Each row was made from one path, in order. Every step used is in the known rows, and no mark comes twice. Write each row's path.
(in the rows, 128 means zero)
Known rows:
kalopuv/delez/gako/bupivo/lilas/menas/budur/gesul: [156 203 129  97 123 122 153 112 112 156 129 128 109 159 165 111 159 119
 100 136 111 103]
gako/bupivo/lilas: [129 140 125 142 139 129 139 124 166 110  83 182  93 203 151 138 160 196
 137 138  67 156]
kalopuv/delez/gako/bupivo/lilas/menas/budur: [174 217 137 106 113 134 166 113 119 139 122 115  98 146 156  98 161 124
 127 134 106 112]
menas/budur/lilas: [149  80 120 171 127 155 139 152 129  97 117 171 138  98 118  93 117 124
 151 161  94 165]
delez/gako/bupivo: [153 212 113  74 116 131 115 143 156 135  98 118  94 174 144 116 180 158
 131 168  66 128]
lilas/menas/budur: [142 100 159 168 152 164 147 126 103 124 184  64 121  91 113  94  78 111
 128 147 155 144]
fibome/budur/gako/delez: [178 129  67 105 166  83 148 168 165 122  86  87 172 118 127 163 124 137
 173  63 140 102]
bupivo/lilas/menas/budur/gesul/gako/delez: [126 105 178 171 107 161 117 100 135  80 149 177 129 131  99 178 126 114
 109 102 163 123]
fibome/lilas: [ 92 120 167 126  64 134 145  94 169 158  70 128 184 148 114 102 153 154
 203 120 137  84]
gesul/gako/bupivo/lilas/menas: [123 175 120 113 116  97 110 111 115  98 112 170  79 150 119 155 180 148
 128 118  94 161]
pezu/budur/gako/gesul: [125 135  82  99 105 118 112 150 125 130  94  55 123  76 159 121  87 144
 174 100 164 120]
fibome/lilas/menas: [ 98 110 188 131  75 149 161  86 150 157 124 105 166 130 100  94 137 125
 171 121 159  75]
bupivo/lilas/menas/budur/gesul: [118  91 192 178 109 175 136 114 141  97 157 177 132 122 103 152 112 101
 104 112 150 130]
lilas/menas: [136 127 176 144 128 167 168  93 102 142 174  60 121 122 117 121 108 132
 112 122 166 114]
delez/gako: [153 210 147  87  76 155 119 127 148 134 103  99 129 136 123 130 169 133
 140 141 109 105]
pezu/budur/gesul: [ 76 112  92 133 114 154 106 156 130 152 120  73 148 115 191  96  83 142
 131 116 146 126]
kalopuv/delez/gako/bupivo/lilas/menas: [171 229 146  94 100 136 174  97 118 149 116 114 101 162 158 113 177 135
 120 121 109  97]
pezu/budur/gako/bupivo: [123 162  60 110 121 116 139 173 132 130  97  78 113  81 173 105 101 149
 169 121 112 155]
menas/budur/gako/delez: [164 131  87 152 154  99 115 136 116 109  99 104 159 100 119 160  99 149
 177 143 158 149]
pezu/budur/gesul/gako/bupivo/lilas/menas: [ 71 124  90 122 116 137  93 157 125 126 140 117 111 111 175 106 106 123
 108 111 131 142]

Which path is each row?
[152  98 143 135 163 123 131 120  89 135 178  68 117  83 102 127  78 100
 119 142 175 128] -> lilas/menas/budur/gako/gesul
[ 81  77 169 138 104 134 133 107 145 163 138 120 177 120 106  86 113 104
 155 140 158  88] -> fibome/lilas/menas/budur/gesul
[ 99  97  91 147 163  93  64 152 117 122 122 178 138 134 141 132 115 120
 113 159 109 170] -> menas/budur/gesul/gako/bupivo/lilas
[ 78  91 160 127  96 120 118 107 135 155 138 130 170 109  97  91 128  96
 154 135 158  93] -> fibome/lilas/menas/budur/gesul/gako
[100  99  93 146 157  96  65 145 102 138 127 136 154 120 138 125 102 117
 122 157 132 158] -> menas/budur/gesul/gako
[137 175 131  94 125 138 102 153 160 119 133 166  94 162 132 127 164 116
  92 171  75 130] -> delez/gako/bupivo/lilas/menas/budur/gesul
[142 186 109 120  98 105  93  75 104  97  83 105 128 163 123 192 173 194
 170  96 162 121] -> gesul/gako/delez
[ 99  90 176 146  92 147 147 107 154 144 131 108 166 106  95  74 114 109
 182 139 155  96] -> fibome/lilas/menas/budur
[153 176  74  84 155  60 151 126 109 159  84 136 127 141 134 180 152 165
 132 139 106 141] -> budur/gako/bupivo
[154 187 139 101 116 149 118 154 168 102 126 154  84 147 124 116 166 121
 118 165  67 139] -> delez/gako/bupivo/lilas/menas/budur
[143  99 187 159 109 155 134 108 139  87 142 166 117 107  87 167 110 104
 125 103 160 125] -> bupivo/lilas/menas/budur/gako/gesul
[154 139 108  73 132  65 113  92  97 164  80 103 142 134 116 204 131 159
 140 110 176  91] -> budur/gako/gesul
[163  70 114 126 149 150 183 178 166 113 140 134 139 102 115  90 133  92
 125  82  94 113] -> fibome/budur/lilas/menas
[121  96 137 151 165 134 108 109  86 129 186  84 130 120 121 134  88 116
  94 141 178 129] -> lilas/menas/budur/gesul/gako/delez
[113  96 125 140 181 120 112 130  88 141 194 100 111 119 129 109  93 106
  83 159 141 148] -> lilas/menas/budur/gesul/gako/bupivo
[145 115 187 172 101 165 155 117 138  88 143 173 127  91  87 161 117  96
 127 104 150 136] -> bupivo/lilas/menas/budur/gako
[ 79 132 106  96 126  82  73  97  84 178 118 149 162 171 147 182 151 141
  77 120 150 113] -> budur/gesul/gako
[116 104 185 167 103 159 124 115 130  90 155 186 125 112  97 159 125  93
 104 106 149 137] -> bupivo/lilas/menas/budur/gesul/gako
[111  99  71  97 170  78  97 177 150 153 115 120 168 136 145 128 129 105
 119  76 118 113] -> fibome/budur/gesul/gako
[ 99  99  78 138 177  83  63 156 104 137 125 145 139 137 149 120 109 130
 118 169 111 170] -> menas/budur/gesul/gako/bupivo
[116 103 126 149 171 127 127 134 145 117 133 180  92 187 147 129 132 157
  96 153  84 159] -> gako/bupivo/lilas/menas/budur/gesul
[149 117 127 141 174 121 152 136  96 133 179  83 111  86 111 114  88 107
 114 156 142 151] -> lilas/menas/budur/gako/bupivo
[122 102 123 149  79 202 170 154 130 100 146 102 108  67 150  66 105 119
 135 115 119 135] -> pezu/budur/lilas/menas
[165 121  75  99 181  78 161 194 170 125 114 131 133 109 122 135 129 101
 142  79  94 131] -> fibome/budur/gako/bupivo/lilas/menas
[ 76 124 110 100 147  84  80 104  96 160 137 182 129 187 146 179 159 137
  53 129 125 123] -> budur/gesul/gako/bupivo/lilas/menas
[151  91 167 140  94 186 196  98 107 121 155 172 120 122 104 125 159 121
  87 128 115 111] -> budur/lilas/menas
[135 117 133 154 162 138 143 135 154 101 126 168  82 173 139 119 134 163
 124 147  78 167] -> gako/bupivo/lilas/menas/budur
